Every row comes from one small tree of marks. The marks that hang from a mark follow it in brackets, in the order of their numbers. Every link used is in the known rows. Which tree was each row made from?
Known rows
K247[K363[K677] K416[K740] K459]: [-2.14  1.88 -4.35  1.97  1.00  1.97  0.18 -1.27 -0.87 -2.38  0.53 -1.48
 -3.53  1.17  1.15 -0.10  0.84  0.17  1.09]
K677[K416[K740]]: [-0.98  2.98 -2.88 -1.35 -1.00  1.12  1.69  0.79 -0.03 -0.63 -2.24 -3.17
 -1.00 -1.01 -1.00 -1.11 -1.88  0.73  1.98]
K199[K363 K459]: [ 1.52  5.96  0.61 -0.73  0.79  1.92  0.38  1.33 -0.74 -1.49 -0.59 -3.55
  0.57 -1.17  2.35 -2.32 -0.10  4.78  3.20]
K677[K363]: [ 0.90  4.82 -1.02  0.10  0.18  1.80 -0.10  1.01 -0.82 -0.76 -0.16 -4.23
 -0.64 -1.43  0.96  0.76 -1.79  3.91  0.56]
K740[K416[K247[K363[K677] K459]]]: [-2.47  3.51 -2.60  0.27  1.09  3.73 -0.26 -0.33 -2.20 -1.69  0.26 -3.12
 -2.29  2.55  0.38 -0.23 -1.30  1.22  2.03]
K416[K247[K363 K459] K740]: [-2.50  2.52 -3.35  1.38  0.50  2.13 -0.98 -0.82 -2.41 -0.82  1.24 -2.25
 -3.57  0.02  0.71  0.35 -1.31  0.58  1.67]
K363[K247[K416 K459] K677]: [-0.15  3.00 -3.13  0.15  2.36  3.77  0.28 -0.69 -0.07 -2.24  1.38  1.07
 -2.42  2.17  1.82 -0.99 -0.61  1.55  1.35]
K459[K247[K363[K677]]]: [-0.81  4.69 -1.15  0.68  0.61  1.08 -0.95 -0.82  0.47 -4.09  1.10 -2.89
 -1.22  2.21  1.18  1.50 -1.20  2.00  2.62]
K740[K416[K247[K363]]]: [-1.66  2.91 -2.73 -0.76 -0.27  2.41  1.11  0.82 -1.88 -2.67  0.13 -4.27
 -1.44  1.53  0.42 -0.42 -2.79  1.26  2.10]
K677[K363 K416[K740]]: [-0.61  4.19 -1.45  0.37 -0.82  1.51  0.89  0.99 -0.17  0.68 -2.73 -4.60
 -1.00 -1.42 -0.54  0.42 -1.20  1.64  0.28]
K677[K363[K247] K416[K740]]: [-0.77  4.35 -1.21  1.31  0.13  2.32  1.20  0.59  0.55  0.54 -2.67 -2.69
 -1.41 -0.68  0.08  0.29 -1.42  1.46 -0.10]
K740[K416]: [-0.31  3.03 -2.81 -1.87 -0.52  2.65  1.78  1.31 -0.76 -1.90 -1.46 -2.60
 -0.16 -0.04 -0.30 -1.41 -3.38  2.31  2.08]
K459[K247[K363]]: [-0.75  3.73 -1.74  0.41  0.67  0.56 -0.05 -0.21  0.14 -3.93  1.55 -2.57
 -0.96  0.34  1.53  1.10 -2.03  2.66  2.77]
K459[K247[K363 K416]]: [-0.68  2.13 -2.92  0.02  0.61  0.62  1.20 -0.19  0.43 -5.14  2.44 -2.11
 -1.43  0.93  1.97  0.76 -1.76  1.77  2.56]
K363[K247]: [ 0.57  3.66 -2.25 -0.43  0.97  2.21  1.03  0.45 -0.07 -2.05  0.43 -0.73
 -0.85  0.01  1.52 -0.99 -2.79  2.73  1.76]
K459[K247]: [ 0.42  3.90 -1.51 -1.31  0.25  1.37 -0.19  0.33  0.37 -3.13  1.10 -1.39
 -0.44  0.15  0.65  0.48 -3.27  2.59  3.08]
K199[K363[K677]]: [ 1.38  6.08 -0.10 -0.76  0.31  2.97 -0.53 -0.20 -0.16 -1.38 -0.71 -5.08
 -0.62  0.80  1.35 -0.36 -0.09  2.38  2.23]
K677[K363 K416[K247[K459] K740]]: [-1.71  3.89 -1.49  0.70  0.28  2.94 -0.51  0.28 -1.79  1.68 -0.80 -3.74
 -2.48 -0.85 -0.36  0.76 -0.85  1.08  0.58]
K363[K677]: [ 0.63  4.86 -1.78 -1.24  0.05  2.06 -0.55  0.32 -0.39 -2.15 -0.23 -3.03
 -0.84  1.27  0.29 -0.44 -1.46  2.23  1.92]
K677[K363[K247] K416]: [-0.11  4.73 -0.84  0.42  1.28  2.34  1.46  0.81  0.32 -0.20 -1.29 -3.42
 -0.66 -0.68  1.26  0.28 -1.18  3.17  0.39]

Which tree is each row?
[-0.36  2.87 -2.47  2.24  1.37  3.39  0.42 -0.16 -0.30 -0.30  0.14  0.13
 -2.60 -0.71  1.62  0.31 -1.14  1.85 -0.23]	K677[K363[K247[K416[K740] K459]]]
[-2.96  3.57 -3.15  1.56  1.49  1.79 -0.07 -1.07 -0.91 -0.63 -1.29 -3.10
 -2.51  0.40  0.53  0.09  1.06  1.20  1.75]	K247[K363[K677[K416[K740]]] K459]
[-1.68  4.13 -2.33 -0.83  0.20  3.04 -0.93 -0.32 -1.04 -0.01 -0.92 -2.74
 -2.55  1.78 -1.06 -0.42 -0.53 -0.31  1.90]	K363[K677[K416[K247[K459] K740]]]
[-0.32  5.73  0.10  0.71  1.13  0.65 -1.07  0.46  0.10 -3.91  0.74 -1.52
 -0.26  1.95  1.69 -0.20 -0.31  3.77  3.26]	K199[K459[K247[K363[K677]]]]
[-2.54  3.62 -2.77  1.86  0.56  2.69 -2.06 -1.25 -2.13 -0.91  0.83 -2.59
 -3.73  1.78  0.36  0.65 -0.43 -0.17  1.43]	K416[K247[K363[K677] K459] K740]
[-1.22  1.15 -4.47  0.74 -0.64  0.36  1.87 -0.04 -0.60 -3.68  0.33 -2.90
 -2.42 -0.12  1.21 -0.43 -1.01  0.22  1.27]	K247[K363 K416[K740]]
[-2.34  2.91 -2.86 -0.20 -0.65  0.93  0.98  0.28 -1.27 -1.47 -0.60 -4.87
 -2.24  0.40 -0.23 -0.09 -1.22 -0.18  1.86]	K677[K416[K247[K363] K740]]
[-0.40  4.77 -0.41  0.47  1.17  0.22 -0.34  0.95 -0.19 -3.91  1.06 -1.33
 -0.08  0.31  2.01 -0.45 -1.12  4.32  3.39]	K199[K459[K247[K363]]]
[ 0.53  5.86 -0.10 -1.32  0.39  2.67  0.62 -0.05  0.16 -0.89 -1.81 -5.87
 -0.19  0.82  0.83 -0.69  0.53  1.92  2.47]	K199[K363[K677[K416]]]
[ 1.64  5.80  0.60  0.23  1.45  3.31  0.55  0.44  0.54 -2.71 -0.21 -1.49
 -0.23  2.25  3.09 -2.47  1.09  2.86  2.24]	K199[K363[K247[K416] K677] K459]
[-2.46  2.63 -3.14  0.03  1.09  3.26  0.61  0.23 -2.45 -1.49  0.67 -2.85
 -2.04  0.84  0.83 -0.54 -2.10  1.80  2.21]	K740[K416[K247[K363 K459]]]
[-0.69  2.69 -3.41  1.09  1.30  3.82  0.15 -1.18  0.26 -1.82  0.22  1.64
 -2.94  2.05  0.87 -0.92 -0.75 -0.11  1.02]	K363[K247[K416[K740] K459] K677]
[-1.66  4.03 -2.39  0.83  1.57  3.56  0.15 -0.90  0.32  0.11 -1.78  0.07
 -2.25  1.34 -0.09 -1.00 -0.39  0.43  1.39]	K363[K247[K459] K677[K416[K740]]]
[-3.15  2.51 -3.29  0.42  0.70  1.75  0.43 -0.37 -1.82 -0.29 -0.15 -3.49
 -2.96 -0.17  0.19 -0.18 -0.61  0.35  1.97]	K677[K416[K247[K363 K459] K740]]
[-1.83  4.30 -2.39  0.68  1.80  2.71 -1.80 -0.93 -2.34 -1.65  2.20 -3.46
 -2.83  1.84  1.57  0.58 -0.15  1.84  1.90]	K416[K247[K363[K677] K459]]
[-0.97  4.42 -1.21  1.00  2.57  3.06  0.79  0.23 -0.36  0.90 -0.80 -2.12
 -1.30 -1.28  1.65  0.29 -0.62  3.64  0.59]	K677[K363[K247[K459]] K416]
[-0.85  4.47 -1.89  0.11  0.10  2.70  0.76 -0.25  0.92 -1.09 -2.44 -1.40
 -1.70  2.07 -0.44 -0.72 -1.11 -0.18  1.21]	K363[K247 K677[K416[K740]]]
[-0.81  0.90 -4.53 -0.23  0.39  2.35  0.96 -0.13 -0.92 -1.53  0.55  0.24
 -2.68 -1.23  0.50 -1.42 -1.36  0.78  1.63]	K247[K416[K740] K459]
[ 0.45  3.20 -2.03  1.51  0.04  2.66  1.11  0.39  0.23 -1.43 -0.35 -1.28
 -1.93 -0.01  1.26  0.33 -1.86  1.39 -0.42]	K677[K363[K247[K416[K740]]]]
[-1.23  2.77 -3.02 -0.15  0.10  3.04 -1.27 -0.12 -2.21 -0.11  0.86 -1.05
 -2.90 -0.27 -0.21 -0.47 -2.38  0.50  1.89]	K416[K247[K459] K740]
[-0.17  4.64 -2.05  0.67  2.42  3.79 -0.93 -0.83 -0.23 -1.06  0.40  0.46
 -1.95  1.43  1.47 -0.67 -0.94  2.56  1.55]	K363[K247[K459] K677]
[-1.54  2.38 -4.03  0.94  2.09  1.96  0.37 -1.05 -1.08 -3.10  1.83 -2.16
 -2.59  1.17  2.20 -0.16  0.87  2.06  1.67]	K247[K363[K677] K416 K459]
